Known rows, with every step that occurs:
pufep zotam: [  2 -20 -15  -7  -1  -6  -7  -4  14  -8  -6   8   8  -7 -16  -7 -16   0
  24  -1 -19   3  21]
zotam kolif movid: [-21  11  14  -1  -2 -10  11  -9 -10  20 -10   9  -6  -3  11   8   3   3
   6  -1  19   5 -35]
lusuf zotam: [ 10  11  -6   1   7 -12  -3   2  30  -3  28   7  15 -16 -15  45 -12  -5
  19  17  -6   4  32]
kolif samida pufep: [ 30  15 -31  -9  13  -4  30  12   4  14 -10  -2 -28 -28   0  19  23  -5
 -19 -16  -6   2   0]
zotam kolif: [  0  -5  -1  -5  11  -2   4  -8 -44   4 -15   7   0 -13   3  16  15  -4
   5   1   2   4  -3]
kolif samida pufep movid: [ 16  -3  -9  -3   5   0  26   1 -18  -4   7   0 -36 -18  -4   6  43  -4
 -16 -18  21  -9 -27]
zotam pufep: [ 18  -9  -1 -10  17   2   9   5  32 -14  -2  18   3 -13  -7  13   7  -5
  -6  -3 -10  10  86]
kolif samida: [ 18 -17 -25  -4  10  -9  29   9 -31  16  -8  -2   0 -18  -3  25  10  -6
  15  -4  -1  15  12]
molenav zotam pufep: [ 22 -25  41 -12   3  -3  -2   5  12 -20   2  19  11 -15  11  51  -8   5
  -4  17  -9   5  91]
lusuf zotam kolif movid: [-20  27   9   6  -8 -17   2  -7  27  14  21  13  12   4   6  35  -1   4
   1  25  19   5 -58]
kolif movid: [-13  12  15  -2  -1 -10   8  -1  28  19   3   5  -5 -13   2   9 -20  -2
  20 -13  13   5  29]
zotam dele: [  7 -11 -13  -8   6  17  10 -17 -18  14 -17  -6  -3 -17   8  12   4  -7
  31  -8  -6  43  70]
samida kolif movid pufep zotam lusuf: [-39 -37   3   1 -17  12  -7 -26  39  19 -12 -20   9  38   2 -51 -15   2
  -8 -20  -9   2  76]
samida pufep zotam: [ 14  12 -23 -13   0   1  -7   0  49  -8  -9   7 -20 -17 -12 -11  -2  -2
  -9 -13 -22 -10   8]
lusuf zotam pufep: [ 18   6  -4  -3  12  -4   1   7  68 -18  28  20  21  -5 -15  40   2  -1
  -8  24 -11  13  61]
molenav zotam: [ 11 -18  41 -10   0 -10  -7   0 -26  -3   2   6   7 -25  12  58 -21   3
  22  11  -4  -4  63]
dele zotam pufep movid: [ -1 -19  33   3   2   4   1  -1  16 -31  27  17  -6  24  -3 -51  28   3
 -13   3   5   3  31]
pufep samida kolif: [ -4  29 -29  -7   9  -4 -19  -5 -39 -13   0  -9  -3   2  -7  24  10  -7
 -15 -16  -8 -46  30]
dele zotam: [  0   3  10  -1   5  -6   0   5   1   2  10   3  -4   2   0 -31  -7  -1
  13  -1 -18   5  29]
movid kolif: [ -4  12   7   6  11  -2  -7   6 -32  -3  -7  -8  -1 -11  -3  -4 -36  -6
  28  -9   1   6  18]
samida kolif: [ -4   1  -2  -6  11  -7   1  -8 -52  -2  -8   0 -10  -1   3  17  16  -6
  -3 -11 -10 -10  67]
kolif samida pufep zotam: [ 24   1 -46  -9  -3  -5  20   7  26   4 -14   1 -19 -14 -10  -6  14   0
 -14  -8 -18   3 -35]
lusuf zotam kolif movid pufep: [-16  -4  19  16 -10   0  -7   1  50  21  19  -2  25   8  -1   7 -11   4
  10  20  18  16 -38]
pufep zotam kolif: [ -5 -22 -18  -7  -4  -4  -7 -12 -24  -8 -19  10   7   2  -7 -10   5   2
   7  10 -11   3 -39]
samida kolif movid pufep: [-19 -15  24   8  -6   4  -4  -1   5  21   0 -13  -1  11   7 -21  -8   0
   5 -17   8   0  58]
movid pufep samida kolif: [  2  -2 -19   3   5  15 -29   4 -16  -5   2 -23  11   4 -13  -2  -1  -7
  -6 -19  -9 -36  48]

Rows:
[ -5   5  25  17   0   3 -14   3  18 -41  39  10  14  18 -17   3  -7   0
   0  24  22   3  -7] | lusuf zotam pufep movid kolif
[ 23   2   9 -11  -3  -8  21   2 -54  11 -17   5 -18 -21  29  56  31   7
 -31  15   1  -3 -53] | molenav zotam kolif samida pufep
[-31  20  25   6  -8 -12   7  -5  -2  18   2  10  -8  23  19 -42   5   8
  -2   5   6   8 -60] | dele zotam kolif movid
[ 19  17 -25 -11  15   6  -9   8  42 -23   5   9  10  -9 -18  22  -1  -8
 -15  -9  -8 -24  49] | zotam pufep samida
[-12 -36  66   7 -19   2 -12  -3  -8  20  -4  -3  18  -4  25  18 -21  12
  16  13  21   8  -9] | molenav zotam kolif movid pufep
[-25  45 -12  -3  -4  -9 -13  -6  -5   4   5  -8  -9  11   1  16  -2  -1
 -13 -17  10 -45   1] | pufep samida kolif movid
[-25 -31   8   6 -22   4 -16  -6  25   9  -5 -10   7  26  -3 -46 -16   4
   9  -9  -6   0  21] | samida kolif movid pufep zotam
[-24  16   9  14 -14  10 -23   6  31  16  10 -15  14  27   2 -61 -12   5
  -5  -3   7 -18 -81] | dele zotam kolif movid pufep samida
[ 10 -64 -31   7 -10   7   8   4 -26  14 -22 -10  23   9  -9 -30  11   2
  11  10  -7  25 -66] | movid pufep zotam kolif samida
[  5   0 -16   9   8  -6  19  13 -56  12 -12 -14   1  -7  -1   3 -18  -3
  22  -1   7  17 -29] | movid kolif samida
[ -7   6   9   1   4  -6   2  -4 -37   4  -5   8  -2  12  11 -33  17   2
  -3   9 -10   6 -31] | dele zotam kolif
[  9  14 -51   1 -13  20  15  -5 -10  14 -33 -21 -19   5  11 -36  -2   1
   3  -4 -12  45 -65] | movid kolif samida pufep zotam dele
[-23  49   0   0  -8  -5  -8   1  40 -12  16   4  -7  47   9 -40  13   7
 -49  -4  -7 -33   2] | dele zotam pufep samida kolif movid
[ -7 -20   6  15   0  -3  14   4 -79  -8   5 -12  -8   5  -5 -12   1  -2
  24  -4  34   5 -57] | pufep movid kolif samida
[  6  14 -23 -11  -2   0  -6  -8  12  -8 -20  12 -20  -7  -3 -14  19   0
 -23  -3 -17  -8 -51] | samida pufep zotam kolif
[-15  21  -6  16 -12   4 -26   2  60  13  30 -10  33  10  -9  16 -17   2
  -1  15  20 -18 -76] | lusuf zotam kolif movid pufep samida
[ 16  32 -21   4  10  -2  20  17 -21  10 -15 -15 -28 -16   2  -2  -4  -4
  -8 -14  -1   7 -41] | movid kolif samida pufep
[  9 -18 -25  -3   8 -10  28   0 -67  16 -21   3   2  -8   5  25  32   0
  -1   5   5  15 -50] | zotam kolif samida
[-12  -9  41   5 -20   6 -31   2   4  12   3 -11  23  -1  15  26 -28  11
   5  10  21 -26 -49] | molenav zotam kolif movid pufep samida
[ -4   9 -44  -4  -1   7  18 -10  14  11 -26 -20 -19  11  -1 -32 -11   0
 -24 -18 -15   8 -24] | movid kolif samida pufep zotam lusuf
[ -4 -25  70   7  -7   4 -17   0 -38 -41  14   8   3   7  11  15 -16   7
   5  17  23  -3  21] | molenav zotam pufep movid kolif
[ 11   8 -36 -15  -6  23   0 -18  37   6 -23  -1 -23 -13   4 -20   7  -1
   2 -10 -22  31  20] | samida pufep zotam dele
[ 12  26 -15  -4   8   3 -12  11  51 -23  16   7   9  15 -11 -27   2   0
 -24  -1 -20 -22  21] | dele zotam pufep samida
[  6 -37  49   9 -10  -2   8   8 -61 -29   9   2   5  12  15  22   1  12
   0  24  28   8 -24] | molenav zotam pufep movid kolif samida
[ -3  27  23   7   4   9 -10   0 -20 -21   8  -6 -36 -12  -4 -23  -2  -6
  -3 -20  23 -17 -24] | samida pufep movid kolif
[ 14  -9 -16   3   9  17 -28  11  27  -1   7 -18  20 -19 -25   0 -23 -10
  18 -21  -3 -24  39] | movid pufep samida
[  0  13  -7   2   4 -11  -4  -5  -7  -1  15  12  17  -4  -3  44  11  -1
   1  27   1   4 -28] | lusuf zotam kolif
[ 10  -1  10  -4   9   1   7   9  39 -12   9  15   1  12   0 -37   9   1
 -14   6 -23  15  60] | dele zotam pufep
